Each row was made from one walk, in order. Every step used is in the known rows, and no mark comes twice. Write each row's walk.
Known rows
runukal sesi gube dopun melev sadu mizik: [  6.9  17.4 -19.9   4.0  -8.6 -63.9  -4.9  22.9  -6.9  -8.2   8.4  36.8
  -5.9  -1.9   3.2 -42.8   4.2 -18.8  17.2   4.5  28.9  19.2  22.7]
nobe mizik sadu melev dopun: [ 29.2   9.2  15.0  -2.0  11.8   0.5  -1.5 -11.7  25.0  -1.6  30.3  -3.7
  20.9  31.6  -6.7  13.1  -0.3   0.0 -28.3  -7.0  -2.8  -1.3  -8.3]
mizik nobe sesi: [  3.7 -12.3   4.0 -12.5  22.3  38.4  -0.9   9.4  -7.1   5.8 -23.8  -6.7
 -22.6 -21.8  10.7   3.2   1.8  10.7  25.4  10.5  13.1  -7.6  10.3]
runukal sesi gube dopun: [  3.2   7.3 -11.0 -23.8   2.6 -19.2  13.1  11.7  -4.2 -12.1  10.6  12.2
   1.6 -39.3  10.6 -24.6  10.8   7.5   5.6   0.2  22.0  22.8  24.9]
runukal sesi mizik sadu melev dopun: [ -8.9   0.7   5.8   9.5  -0.6  24.8   5.9 -17.6  31.7   2.7  26.5   0.6
   4.4  12.9 -12.2   8.1   3.8  -1.6  -0.6   2.9   5.4  33.7 -15.0]
sesi nobe mizik: [ 33.0  -4.2 -23.2 -26.8  -5.7  19.8   8.4  -2.8 -28.6 -17.3  -3.8  -5.6
  -5.2   3.1   7.7  -8.0 -18.9  13.3  -8.7 -15.5 -32.5 -25.0  34.0]
melev dopun: [ 10.4   0.7  -0.7  -9.2  24.5   6.8   6.1  -2.6   2.1   4.4 -12.3 -12.2
   4.5   7.2  -0.6   7.6   7.1  21.6  -9.5  -1.1   7.2  12.2  24.1]
melev dopun gube sesi mizik nobe: [-39.1 -19.2  -0.3   9.0   3.2 -37.0  15.5 -25.1  -0.3  10.0 -30.0 -31.6
  11.4  -1.4  -4.2  23.8  15.2  -4.6  -3.0  12.8  12.0  10.2 -13.2]
gube dopun melev: [  4.7   4.8 -24.3  -4.2   3.9 -17.1   4.3   0.8  -8.9   2.8  -3.9  16.6
  -7.6   1.6   0.8 -31.9  -3.1  21.6  14.8 -27.0  17.7   5.6  12.4]
nobe sesi mizik sadu: [-13.5  -5.8   0.5 -16.1  -5.6  67.7  -5.9   6.0   3.8   7.3  -2.8  -2.4
 -35.5  -8.7   2.5   5.5  -3.3   2.5  38.8  -5.9 -16.6  -3.9  -0.8]
melev sadu: [ 17.0   7.4  16.6  10.9  16.2  20.6  -1.8  13.0  -7.5   0.7   2.2   7.3
 -17.0  -4.8  -0.1  -7.7   2.8  18.7   5.6   9.2 -16.0  -7.2  17.2]
nobe mizik sadu melev dopun gube: [  8.8  12.2  26.8  -1.5   5.5 -31.0  -0.3 -15.5  24.4   0.9  41.6 -10.4
  33.8  39.7  -6.0  13.2   6.7 -13.2 -42.8  -4.9 -18.4   4.0 -17.5]
melev dopun gube sesi mizik: [-24.7 -11.3  -7.3   3.5  -4.7 -24.1   7.9 -18.4  -4.8   8.5 -19.7 -26.1
  13.2   6.5  -6.2  14.4  12.8  -3.6 -17.4  -6.5  -9.7   7.9  -0.7]
sesi gube dopun melev: [  2.1  12.8 -15.8 -23.9  -2.9 -37.3  11.7  10.6  -2.6   6.4  12.1  22.8
  -0.4 -15.7   8.1 -30.0   1.3  15.6  23.4 -20.6  24.8   4.2  26.3]
nobe sesi mizik sadu melev dopun: [  9.4   6.4  13.5  -6.9   2.2  30.3 -10.6  -6.4  32.6  13.7  18.1  -9.6
 -11.5  31.5  -6.9  22.9   3.5  16.1   7.3  -6.4   7.4  14.5 -14.4]
nobe sesi mizik sadu melev: [ -0.9   8.8  13.0  -1.0  -9.3  62.6 -14.8   1.8  19.4  10.8  24.3   3.6
 -24.7  -1.0  -2.5  14.3  -5.6   7.2  26.0  -8.6  -7.9   2.1 -20.8]
melev sadu mizik nobe sesi: [ 14.3   0.7   7.5  13.6  12.7  -2.9 -23.0  26.2  -7.6   0.1 -27.1   2.4
 -32.1  -1.0   5.4   6.0   3.1  -4.2  28.9  27.9  19.3  -4.5   2.1]
sesi gube: [  2.4   6.5   6.7 -22.9   7.1  23.4   7.1  18.1  -7.2   4.5  10.6   5.7
   0.8 -39.5   8.7   1.2  -1.2   4.8  14.4   0.2  -0.7  -3.8  33.5]
mizik sadu melev dopun gube sesi nobe: [-16.8  -0.9  21.2  11.8 -14.5 -13.8   3.9 -21.1  22.6  -1.8  16.0 -12.9
  36.3  29.9 -10.2  16.3   0.0  -6.1 -56.3   1.2 -22.1   7.9 -40.7]
mizik sadu melev: [  2.3   9.1  26.8  12.7   5.8  50.6  -7.2   1.9  19.3   5.2  29.3  11.7
   2.7  -8.5  -5.2  11.9  -7.4   2.4  -0.8   1.5  -6.4   3.4 -19.2]
runukal sesi: [ -3.1  -9.4  -8.3  -1.5  15.3  47.1   9.4   1.9 -12.4  -7.5  -3.2   7.1
  -5.8 -30.4   2.6 -19.0  -0.8  -3.6  -0.5   1.9  -8.3   9.9  22.8]
mizik sadu melev dopun: [  5.5  10.3  26.0   6.8  13.6  22.2  -1.7  -6.9  33.6   7.1  26.7  -0.7
  15.0  19.5  -8.7  17.8   3.2  10.0 -17.5   3.7   7.7  18.6 -15.7]
dopun gube sesi nobe: [-20.7 -12.4  -6.7  -1.9 -14.9  11.3   6.1  -7.4 -23.3  -9.1 -16.8 -11.1
  12.4 -12.0   0.9  -1.3  -7.5  -8.5 -31.7  -4.9 -37.5 -12.1  -2.5]

Write each row's walk
[ 14.9  15.4 -20.9  20.3  -6.1 -63.6 -17.5  15.6 -11.5  -2.5 -10.9  24.8
 -16.7  23.0  -5.0 -30.1  -1.7   6.2  21.0  -7.0  23.0   9.6   7.7] : gube dopun melev sadu mizik
[-16.4 -12.4  -8.3   3.9   3.8  24.7   9.7  -5.2  -8.0   6.5 -16.1  -8.7
 -22.5 -28.1   3.2  15.3  -2.8  12.2  50.1   9.7  13.0   2.9   9.6] : sesi mizik nobe
[  2.0   1.5   6.9  26.3  12.4 -19.0 -13.6  17.1  -8.2  -2.8 -22.1   4.0
 -18.2  -7.4   0.1   8.0  -1.1 -12.7  28.5  33.6  20.7   1.7   5.1] : melev sadu mizik nobe
[ 15.1   8.1   0.0  19.9   4.7  -1.8 -19.1  23.0 -13.3  -3.9 -12.1   8.8
 -16.6   4.2  -4.5   0.5  -2.3  -8.4  13.4  13.3  -0.7   1.3  16.0] : melev sadu mizik
[ 24.4  -6.0  -2.1   3.7  -8.9   0.0   3.9 -21.8  12.9 -12.3   9.1  -9.0
  34.9  31.4  -7.4  13.5  -9.2  -0.7 -52.7  -7.9 -15.3 -17.1 -20.6] : gube sesi nobe mizik sadu melev dopun
[ -1.3   1.1   6.1   6.6 -12.7 -20.3   1.1 -17.9   6.2  -2.4   4.1 -20.3
  32.2  25.9  -8.5  17.9   0.7   4.9 -63.5  -7.6 -13.7   8.3 -15.2] : sadu melev dopun gube sesi nobe
[ 14.4  -6.1  -8.9 -22.9 -12.1  32.7   8.9  -6.4 -10.6 -16.2   6.5   1.3
  -2.0   5.8   4.8  -5.8 -17.6  -2.1  -4.4  -6.3 -37.3 -24.2   7.9] : sesi nobe mizik sadu
[ 16.6  -8.5  -2.4   8.3 -18.7  33.5  -1.7 -12.0  -0.8 -15.8  16.6   3.8
  21.3   5.3  -3.4   5.5 -17.2 -13.5 -36.4 -10.9 -29.1 -31.4 -23.1] : gube sesi nobe mizik sadu melev
[ 17.0  10.5  17.5 -14.4 -16.1 -29.1   5.4 -20.8  19.4  -9.4  39.2 -12.1
  31.8  54.8  -4.7  13.3  -3.8  -1.4 -52.2  -8.5 -33.1   1.7 -16.5] : sesi nobe mizik sadu melev dopun gube
[-18.3  -8.2   5.5   4.6  11.7 -22.6   5.2 -10.5  -3.5   3.7 -20.0 -21.4
  27.1   4.2  -4.2   7.4  13.6 -12.1 -42.5  -2.7  -7.3   4.9  -4.4] : melev dopun gube sesi
[ 23.0  22.8 -12.5 -11.9 -10.3 -69.9 -20.4  35.3  -5.8   2.4   0.7  25.0
 -23.0  10.0   8.3 -30.8   3.0  -1.2  27.2  -6.6  28.9  -0.2  19.9] : nobe sesi gube dopun melev sadu mizik
[ 15.4  22.6  -0.6  -8.3  -3.4 -56.4   5.5  16.1  -0.6   4.9  23.2  28.3
  -7.6  -1.2   5.4 -34.0   6.6  21.2  21.9  -5.8  15.6  -0.6  25.7] : sesi gube dopun melev sadu
[-23.1 -19.7 -12.6   5.2   5.4  35.9  17.1 -11.0 -10.1  -2.2 -14.6  -2.3
 -22.8 -37.6   3.0  -1.1  -0.6  -8.0  39.5  15.4  12.7  14.5  13.2] : runukal sesi mizik nobe
[  7.0   6.6  -9.7  22.5  -0.1 -15.7 -14.1  18.5 -14.9   5.1  -9.1  26.2
 -18.4  12.6  -6.4 -20.6 -10.4 -17.8  18.7  -1.1   0.3  -6.9  17.9] : dopun melev sadu mizik
[-22.8   2.5  32.1  21.9   3.4  -4.4  -1.8 -14.7  27.6   7.8  18.2 -10.2
  38.0  16.4 -12.4  18.6  10.8 -17.8 -49.8   4.3  -6.8  10.7 -44.6] : mizik sadu melev dopun gube sesi
[  5.0   7.5  -1.2 -34.1   8.7 -18.9   4.3  17.2   1.5   2.4  -4.0  -3.5
 -13.6 -27.1  18.2  -1.6  13.7  29.1  34.9   9.0  44.1   6.4  12.9] : mizik nobe sesi gube dopun
[ 28.4   3.7   2.3  -9.0 -16.0  36.5   0.4  -8.1   4.1 -13.0  34.0   6.8
   7.5  15.2  -1.0   3.6 -20.5   2.8 -16.7 -10.1 -32.0 -18.3  -9.1] : sesi nobe mizik sadu melev
[  7.1  -3.3  -3.1  16.1   8.9 -11.5 -18.0  19.8  -8.9   8.3 -24.8  17.2
 -30.8  14.4   2.9 -16.6  -4.9 -19.4  35.1  15.0  20.5 -12.9   5.1] : dopun melev sadu mizik nobe sesi
[-47.4 -20.4  -2.8  15.4  -9.6   0.1  10.1 -15.9 -14.8   6.7 -21.6 -18.4
  -1.0 -28.6   0.7  16.1   5.9 -21.5  19.3  10.6  -3.6  -6.8 -17.7] : dopun gube sesi mizik nobe
[ 19.0  14.5  -8.4  11.6   5.1 -42.1  -0.2   7.3  -4.7   3.0   5.5  23.4
 -17.1  20.1  -1.7 -34.4   5.3  29.8  11.7 -12.2   5.9   0.2  10.4] : gube dopun melev sadu
[-12.9  -9.0  -9.0  11.3  11.3   0.6  -9.2  10.6 -12.5  -1.6 -30.9  -1.5
  -8.8 -21.1   2.2  14.4  -6.5 -15.5  32.2  20.3  30.2   5.7   8.1] : sadu mizik nobe
[ 18.6  15.0  -6.9 -37.7   3.9 -11.6  -4.4  22.8  -3.5  -0.6   3.9   0.9
 -13.4 -19.0  15.6 -10.2  11.9  33.6  17.6 -11.1  24.4   5.0  22.7] : nobe sesi gube dopun
[-26.5  -9.8   4.0   9.9   1.4   9.5   2.4  -0.2 -17.2   2.1 -14.8  -9.5
  13.7 -24.7  -0.6  -1.4   3.8 -18.8 -24.4  -3.4 -23.2 -10.9  -7.0] : dopun gube sesi
[-28.1 -25.4 -16.4  18.7  -0.6  25.0   9.7 -10.3 -16.1   4.3 -35.5 -11.5
 -11.3 -41.1  -0.3  15.3  -1.1  -4.1  31.7  11.1  14.4 -11.5  -5.8] : gube sesi mizik nobe
[ -2.2  -9.9 -10.8  -2.3  14.3  15.9 -17.4  18.1 -11.1   0.1 -35.9  -6.0
 -21.7 -13.5   7.9   7.7  -4.7 -14.9  30.4  15.0  28.5   0.7   5.5] : sadu mizik nobe sesi
[ -8.2 -12.9  -2.5 -14.1 -11.7 -25.3  13.1 -23.5  -1.4 -13.1  -7.0 -19.0
  34.4  30.9  -2.2   2.7  -0.5 -20.8 -56.1  -4.6 -39.8 -15.5 -14.0] : melev dopun gube sesi nobe mizik sadu
[-14.4  -5.9   8.7  23.2  -4.9  17.0  -2.6 -18.2  26.2  10.2   5.6  -9.1
  14.7  12.6 -14.6  26.2   3.5   2.7  -7.8  -2.2   8.7   7.0 -33.3] : gube sesi mizik sadu melev dopun
[  0.1   4.7 -10.4 -30.6   4.9 -37.5   8.5  11.3   1.2   8.7  -1.4  14.4
 -14.0 -15.6  16.3 -23.4   6.0  12.6  39.7  -4.8  42.7  -0.6  11.9] : mizik nobe sesi gube dopun melev
[-35.5 -11.2  -9.8   9.9 -16.0   8.1   3.1  -8.3 -19.1   4.8 -15.0 -12.7
   1.2 -24.1  -2.9   6.4   4.6 -15.8  -0.6  -7.4 -24.1  -8.1  -5.2] : dopun gube sesi mizik
[ -2.0  -4.6   8.4   5.0 -27.6   3.9   0.6 -16.3  -2.1 -12.7  26.3  -3.5
  29.9  14.3  -3.4   5.9 -11.9 -25.1 -52.4  -9.9 -48.2 -26.8 -35.5] : dopun gube sesi nobe mizik sadu melev
